What can hang from each mark
j728: j516
j566: j516
j516: j173 j377 j566 j728
j173: j516
j500: j516
j377: j516 j903
j903: j377
j234: j516

Each row was made from one small tree. The marks that hang from a mark follow it in brackets, in the order of their numbers. Every link used is in the known rows. Write each row's tree.
Known rows
j903{j377{j516{j566 j728}}}: [ 18   7   0  -8  21 -20   7  16   4   8  24  10  10   2  25 -22 -19 -12
  -5   1  28 -38]
j566{j516{j173 j377 j728}}: [-28   6  -1  25   0  28 -15   4  16  11  -9 -21 -33   1   2  -8   5  35
 -31  15   4  -3]
j500{j516}: [ 15   1 -26   0 -41   3   3  -6  -9  -3  32  38  -6  23 -24 -20   4  -3
  40  21   0  23]
j173{j516{j566 j728}}: [ 14   4  14 -32  -1   3  62  16 -38 -10 -12 -19  24 -19  -1  30 -15 -10
  42  23 -10   2]
j173{j516{j377}}: [ 20  -2   2  10  -4   7 -12  -3  18   9  46   6  18 -16  47 -11   0  -5
  51   9   2  25]
j377{j516{j728}}: [ 39  38  14  -8 -33  -3  16  -2   7   3  19   4   2  25  -5 -19 -12  -1
  12  16  22 -25]
j234{j516{j173 j377{j903} j728}}: [ 16  26  15  15 -52 -15 -33 -54  13 -21  -1 -17 -42  33  -8   6  22  21
 -17  -4   5  -3]
j500{j516{j566}}: [  4 -18 -25 -16  -5   4  19  18 -29  -8   9  30  -1  -8 -27  12 -14 -10
  33  12 -15   6]
j903{j377{j516{j173 j566 j728}}}: [-21   9 -16 -17  31 -11  -3  27  25  18   6   3   3   9  22 -14 -10  -4
 -39 -17  33 -37]
j234{j516}: [ 29  43  16   4 -69 -13   3 -67  -7 -51  40  30 -16  51  -5  27   2  25
  43   2  20  29]
j500{j516{j173}}: [-30   7 -41  -9 -32   9 -13   8  20   7  16  32 -16  37 -27  -8   8   5
   6   3   3  26]
j728{j516{j173 j566}}: [-35 -11  -6  -1  45  19  20  40 -16  -9 -37  10   7   5 -31  32  11   2
  -7 -12   7  22]
j516{j566}: [ -1  -8  14 -16   4  -6  32 -30 -26 -21  -6  18  45  -5  -7  18 -18 -14
  12  -3 -17  16]
j728{j516{j173 j377 j566}}: [-35 -28  -4  27  65  31 -11  45  11  -2 -30   4   2 -30  -6  14   6   6
  -9  -7  -6  -2]
j516{j173}: [-34  20  -3  -4 -28   1  -3 -39  24  -3   5  17  26  40  -7  -5   3   3
 -17 -18   3  35]
j173{j516{j728}}: [ 24  24  16 -13 -37   2  48  -8 -18  -4  14 -13  18  13   8  -2   1  -4
  50  33   3  19]
j566{j516{j728}}: [ 10  22  13   7 -33  11  29 -14 -34 -10   1  -8 -16  20 -20  -1   2  25
   7  37  15  15]
j516{j173 j377{j903} j566 j728}: [-20 -29  17  -1  21  -6  -5 -10  -3  10 -52 -38  10 -29 -12  -9   5 -15
 -50 -11 -36 -19]
j903{j377{j516{j566}}}: [ 17   2 -14 -11  33 -29 -18  14  13  10  41  30  15   4  46 -14 -16 -16
  -2 -22  38 -13]
j566{j516{j173 j377{j903} j728}}: [-11   1   3  21   1   3 -33  -1  -4  21 -21 -31 -35   6  -5 -14  23  14
 -50   0   5  13]
j516{j173 j728}: [-30  22  15  -5 -38  12  30 -38  13  -7 -21 -10  15  38 -26 -14   4   9
 -16  11  -7   4]
j234{j516{j377 j566}}: [ 25   4  14  13 -14   0 -13 -38  -5 -47  31  15 -15 -16  17  37 -15  19
  29  -3  -6  -9]

Write each row's tree
[ 17 -16  16  -4  17  13  33  19 -18  -2  -1 -27  16 -52  23   7 -16  -5
  41  26 -23 -21] | j173{j516{j377 j566 j728}}
[ 43  -1  17   7 -15 -25 -29 -42 -24 -33  15   9 -17  -9  11  36   4   2
  11 -19  -2  11] | j234{j516{j377{j903} j566}}
[ 45  -3  19  11 -18 -13  -1  -8  -9  17   6 -28   7 -12  24 -26  19 -20
  32  19  -6  14] | j173{j516{j377{j903} j728}}
[ 27 -39  15  28  51  -3 -16  26 -32   3 -28  -1   4 -33  -5  -3  20 -23
   7  -4  -4  14] | j728{j516{j377{j903} j566}}
[-17 -32  -6  22  63   2 -28  41  -6  13 -44  -4  -4 -19 -12   8  25 -11
 -26 -25  -4  20] | j728{j516{j173 j377{j903} j566}}
[ 12  15   1 -40  10 -27  -2  32 -11  28 -39 -21  -6  15 -23  15   4 -25
 -55 -36  10 -20] | j377{j516{j173 j566 j728} j903}
[  6 -36 -25  11  14  13 -12  23  -5   0  17  27  -6 -42  -4 -10 -16  -3
  30  17 -26 -14] | j500{j516{j377 j566}}
[ -2  44  -3 -17 -22   4   8  11  31  18   2  -4  -7  39 -12 -10  -4   8
 -24  -7  23 -24] | j377{j516{j173 j728}}
[-36 -13 -43 -29   3  11   3  33  -4   2  -8  24  -9   4 -37  21  -5   0
  -3  -7 -12   6] | j500{j516{j173 j566}}
[-13  22 -30   0  12 -22 -46   6  52  27  48  33   2  43  40 -30   4  -5
 -29 -36  53   2] | j903{j377{j516{j173}}}
[-16  10  11   6 -16  13   6 -24  11 -39 -10 -17 -34  -8  -8  39 -12  38
  -7   2 -13 -37] | j234{j516{j173 j377 j566 j728}}
[ 17 -19  -1  -5  29   6   4  20  -5   4  25  -1  25 -48  41  17 -12 -10
  39  -1 -12   7] | j173{j516{j377 j566}}
[-39 -20  15   7  18  23  17  -8  16  -8 -36 -28  13 -38  -3  -3 -16   8
 -29   5 -37 -36] | j516{j173 j377 j566 j728}
[-17  -3 -13  22  10  -5 -62   3   7  29   3  -6 -30  10  12  -4  28  11
 -47 -29  17  42] | j566{j516{j173 j377{j903}}}
[-43   3  12 -24   0  15  48 -11 -12 -13 -49 -16  24   2 -32  19 -13   1
 -28   3 -26 -12] | j516{j173 j566 j728}
[ 37 -21  18 -10  17 -14  15  15 -34  14 -14 -36  11 -43  19   1   3 -23
  23  10 -21  -3] | j173{j516{j377{j903} j566 j728}}
[-28 -18 -41  21 -14  18 -42  12  44  17  24  24 -22   2  -2 -30   7   8
   8   4  -9   4] | j500{j516{j173 j377}}
[ 27 -30  36  10   4 -14  10 -29 -30  -1 -33 -32  21 -39  -8 -22  -2 -25
 -10  12 -40 -22] | j516{j377{j903} j566 j728}
[-13  29 -13   1   0 -15 -15   7  45  21  29  10  -3  43  28 -37   4   1
 -29 -11  44 -21] | j903{j377{j516{j173 j728}}}
